Every row comes from one small tree of marks. The marks that hang from a mark follow it in brackets, in the order of their numbers. Every link used is in the known rows. Which tree was each row made from?
Known rows:
j_492(j_203 j_311 j_875(j_115 j_313(j_429))): -2.26 -1.71 -1.10 +0.09 +0.35 +2.29 -0.76 -0.45 -0.82 +3.11 +3.64 +2.25
 -2.55 +1.13 -1.51 -2.20 -3.56 +0.97 -3.82 +2.77
j_298(j_357): +0.68 +0.08 +1.63 +3.10 +1.11 -0.76 +0.52 -0.36 -0.74 -1.82 +0.24 -0.36
 -0.44 +0.53 -0.17 +0.76 -1.09 -0.57 +0.44 +1.66
j_298(j_357 j_492(j_875)): +2.68 -0.82 +0.43 +2.93 -0.55 +0.40 +1.04 +0.45 -0.58 +0.28 -1.22 +0.59
 -1.41 +0.97 +0.21 -0.51 -0.56 -1.56 +0.10 -0.45
j_492(j_875(j_115 j_313)): -2.82 +0.87 -0.25 +1.26 +0.71 -0.28 -1.00 -1.02 -0.88 +3.35 +1.68 +2.74
 -1.84 +2.38 +0.43 -2.43 -2.67 -0.79 -2.64 +1.20
j_313(j_429(j_875(j_115))): -3.51 -0.45 +1.58 +0.59 +1.20 +0.83 -1.39 -2.87 -0.31 -2.70 +2.19 +0.19
 -1.79 +3.65 -1.77 -0.77 -5.51 +1.85 -2.29 +3.10
j_115(j_875): -2.91 +0.17 +2.45 +0.92 +0.52 +1.48 -0.09 -2.49 -0.50 -0.91 +0.63 -0.01
 -0.33 +1.00 -1.33 +0.07 -1.69 -0.75 +0.00 +1.30
j_429(j_875(j_115 j_313)): -4.61 +0.54 +2.11 +0.67 +1.79 +0.38 -1.69 -2.72 -0.83 +0.12 +2.29 +1.62
 -2.33 +4.18 -0.40 -1.82 -5.87 +1.15 -1.72 +2.96
j_59(j_492(j_203 j_311 j_875(j_115 j_313(j_429)))): -0.02 -1.97 -0.49 +0.53 +0.58 +0.52 +0.57 +1.03 -2.05 +1.20 +1.97 +0.59
 -2.51 +1.39 -2.43 -1.57 -3.70 +2.29 -3.36 +1.01
j_298(j_492): +0.63 -1.58 +0.62 +2.10 +0.75 +1.05 +0.65 -0.37 -0.96 -1.88 -0.70 +0.32
 -1.54 +1.13 -1.09 -0.03 -0.62 +0.22 +0.78 -0.55
j_357(j_59(j_492(j_203 j_311 j_875(j_115 j_313)))): +0.44 -1.58 -0.04 +0.81 +1.28 -0.14 +1.76 +0.33 -3.13 +2.09 +1.90 -0.76
 -0.47 +0.73 -2.07 -1.18 -2.78 +1.62 -1.52 +1.73
j_59(j_492(j_203 j_311 j_875)): +1.91 -2.44 -1.65 +0.52 +0.85 -0.01 +1.59 +2.24 -1.73 +0.73 +0.25 +0.27
 -1.92 -0.82 -1.61 +0.49 -0.77 +1.21 -2.16 -0.39
j_603(j_203): -2.85 -1.43 +1.37 +1.37 +1.73 -1.35 -0.15 +0.52 -0.76 -3.32 +0.79 +0.07
 -0.81 -0.04 -1.10 +0.84 -2.67 -1.14 +0.48 +1.80
j_875(j_115 j_313): -3.67 +0.60 +1.81 +1.88 +1.66 +0.01 -1.00 -2.06 -1.82 +0.46 +2.09 +1.71
 -1.59 +2.97 -0.86 -2.38 -3.81 +0.59 -1.18 +2.07
j_311(j_492(j_203)): +0.00 -0.53 -0.27 +1.56 +2.26 +0.46 +2.98 -3.55 -0.98 -2.48 +0.73 +2.32
 -1.86 +0.56 -1.77 +0.65 -0.44 +0.22 -1.67 -0.32
j_298(j_357(j_59(j_492(j_203 j_311 j_875)))): +2.87 -1.38 +0.71 +2.28 +0.78 -0.65 +2.16 +0.90 -2.46 +0.27 +0.78 -1.67
 +0.26 -0.45 -1.35 +0.58 -1.42 +0.60 -0.21 +1.83
j_357(j_59(j_492(j_203 j_311 j_875(j_313)))): +1.33 -1.37 -0.27 +0.55 +1.09 -0.36 +1.50 +0.72 -2.54 +2.02 +1.98 -0.96
 -0.41 +0.19 -2.08 -0.35 -2.08 +1.68 -1.28 +1.64
j_298(j_357(j_59) j_492(j_203 j_875)): +2.03 -1.72 +0.79 +3.31 +0.31 +0.94 +2.11 -0.99 -0.98 +0.76 +0.09 +0.41
 -0.44 +0.82 -1.14 -0.86 -0.63 -1.42 -0.74 +0.26
j_311(j_492(j_203 j_875(j_115 j_313))): -1.52 +0.33 -0.73 +1.17 +1.51 +0.51 +2.08 -3.75 -1.23 +1.41 +1.55 +4.01
 -2.67 +1.97 -0.79 -1.89 -2.06 -0.37 -3.52 -0.11
j_298(j_357 j_492(j_203 j_311 j_875(j_313))): +2.56 -2.14 -0.08 +2.09 -0.59 +2.10 +0.68 +1.00 -0.64 +1.88 +0.81 +1.06
 -2.42 +0.34 -0.81 -1.07 -1.46 -0.32 -0.46 +0.93

Which tree is each row?
+0.83 -0.75 +1.53 +3.24 +1.20 -1.25 +2.27 -0.55 -2.68 +0.07 +0.45 -0.96
 +0.25 +1.10 -1.24 -0.51 -2.06 -0.16 -1.13 +1.15 -> j_298(j_357(j_59(j_492(j_203 j_875(j_115)))))
-3.99 +0.63 +2.15 +1.71 +1.14 +0.43 -1.71 -2.60 -1.23 -0.70 +3.24 +1.21
 -1.84 +3.96 -1.99 -2.68 -5.17 +1.70 -2.10 +3.12 -> j_875(j_115 j_313(j_429))
+0.38 +1.31 -0.75 +0.33 +0.19 +0.03 +1.06 -2.85 -0.39 +0.47 +1.67 +2.06
 -2.42 +1.99 -0.77 -0.93 -2.33 +0.37 -2.34 +0.88 -> j_311(j_492(j_875(j_313(j_429))))
-0.99 -0.43 -1.16 +1.15 +1.61 +0.50 +2.83 -3.46 -1.22 +0.40 +0.43 +3.54
 -2.12 +0.90 -0.66 -0.94 -1.04 -0.85 -3.31 -0.76 -> j_311(j_492(j_203 j_875(j_115)))
-0.51 -1.56 -2.04 -0.09 +0.58 +1.54 -0.42 +0.54 -0.13 +3.89 +2.85 +2.45
 -2.36 -0.54 -0.81 -0.71 -1.27 +0.08 -2.70 +1.97 -> j_492(j_203 j_311 j_875(j_313))
-0.31 +0.46 -1.06 +0.91 +1.17 +0.32 +1.91 -3.09 -0.34 +1.24 +1.68 +3.73
 -2.73 +1.28 -0.95 -0.84 -1.26 -0.49 -3.44 -0.22 -> j_311(j_492(j_203 j_875(j_313)))
+0.27 -0.18 -1.58 +0.91 +1.48 +0.27 +2.78 -2.84 -0.35 +0.13 +0.46 +3.27
 -2.12 +0.39 -0.80 +0.08 -0.16 -0.75 -2.97 -0.90 -> j_311(j_492(j_203 j_875))
+2.95 -2.16 +0.34 +1.96 -0.49 +1.93 +1.37 +0.28 -1.58 +2.51 +1.46 -0.31
 -1.09 +0.33 -1.24 -1.19 -1.77 -0.11 +0.13 +1.96 -> j_298(j_357(j_59) j_492(j_203 j_311 j_875(j_313)))
+3.39 -0.81 +0.70 +2.05 +0.31 -1.10 +2.01 +1.47 -2.63 +0.31 +0.29 -2.40
 +0.45 -0.17 -0.65 +0.61 -1.46 +0.68 +0.94 +2.10 -> j_298(j_357(j_59(j_492(j_311 j_875))))
+1.33 -1.01 +1.55 +2.94 -0.41 +1.13 +0.81 -1.51 -0.60 +1.29 +1.90 +0.45
 -1.17 +2.32 -1.93 -2.20 -2.64 -0.26 -1.70 +1.60 -> j_298(j_357(j_59) j_492(j_203 j_875(j_313(j_429))))
+1.42 -0.95 +1.14 +3.15 +0.04 +0.92 +1.21 -1.10 -0.89 +2.02 +1.21 +0.98
 -1.02 +1.70 -1.26 -1.96 -1.77 -0.93 -1.06 +0.92 -> j_298(j_357(j_59) j_492(j_203 j_875(j_313)))
+2.66 -1.16 +2.15 +3.48 +0.47 +0.41 +1.78 -0.74 -2.05 -1.74 -0.45 -1.82
 +0.18 +1.18 -1.24 -0.21 -1.32 -0.17 +2.02 +1.16 -> j_298(j_357(j_59) j_492)
-4.07 -0.27 -0.08 +1.41 +1.06 +0.94 -1.07 -2.36 +0.04 +2.32 +3.35 +3.67
 -2.37 +2.94 -1.55 -3.02 -3.58 -0.27 -5.18 +1.59 -> j_492(j_203 j_875(j_115 j_313(j_429)))
+0.55 -0.33 -1.77 -0.56 -0.25 +0.74 -0.95 +1.36 -0.70 +3.79 +2.08 +0.97
 -2.02 -0.14 +0.39 -0.55 -1.52 +0.38 -0.74 +2.49 -> j_492(j_311 j_875(j_313))
-0.07 +0.55 -1.10 +0.84 +1.05 -0.25 +2.68 -2.63 -1.65 +0.28 -0.23 +2.33
 -1.83 +1.19 +0.21 -0.69 -1.13 -0.71 -1.65 -0.42 -> j_311(j_492(j_875(j_115)))
+2.37 -2.93 +0.23 +2.42 -0.07 +2.27 +2.48 +0.22 -2.50 +1.59 +0.22 -0.51
 -0.57 +0.12 -1.03 -1.27 -1.50 -0.48 +0.18 +1.36 -> j_298(j_357(j_59) j_492(j_203 j_311 j_875(j_115)))
+2.94 -0.80 +0.79 +2.85 -0.44 +0.17 +1.71 +0.03 -1.48 +0.85 -0.64 -0.77
 -0.14 +0.99 -0.16 -0.69 -0.79 -1.14 +0.94 +0.67 -> j_298(j_357(j_59) j_492(j_875))
-0.82 +1.29 -0.34 +0.79 +0.42 +0.08 +1.33 -3.32 -1.13 +0.55 +1.55 +2.42
 -2.56 +2.75 -0.80 -1.92 -3.29 +0.33 -2.69 +0.85 -> j_311(j_492(j_875(j_115 j_313(j_429))))
+3.39 -3.16 +1.24 +2.70 +0.51 +2.29 +2.51 -0.08 -2.31 -1.04 +0.54 -1.67
 -0.27 -0.48 -1.99 +0.24 -1.09 +0.56 +1.77 +1.80 -> j_298(j_357(j_59) j_492(j_203 j_311))
-0.04 -1.13 +1.13 +3.53 +0.14 +1.21 +0.81 -1.10 -0.81 +1.36 +0.48 +2.41
 -2.28 +2.38 -0.80 -2.63 -2.25 -1.30 -1.88 -0.07 -> j_298(j_357 j_492(j_203 j_875(j_115 j_313)))
+2.77 -0.16 +1.51 +1.74 -0.21 -1.00 +1.00 +0.85 -2.18 +0.38 +1.92 -2.55
 -0.14 +1.05 -1.62 -0.35 -3.25 +1.67 -0.04 +3.23 -> j_298(j_357(j_59(j_492(j_311 j_875(j_313(j_429))))))
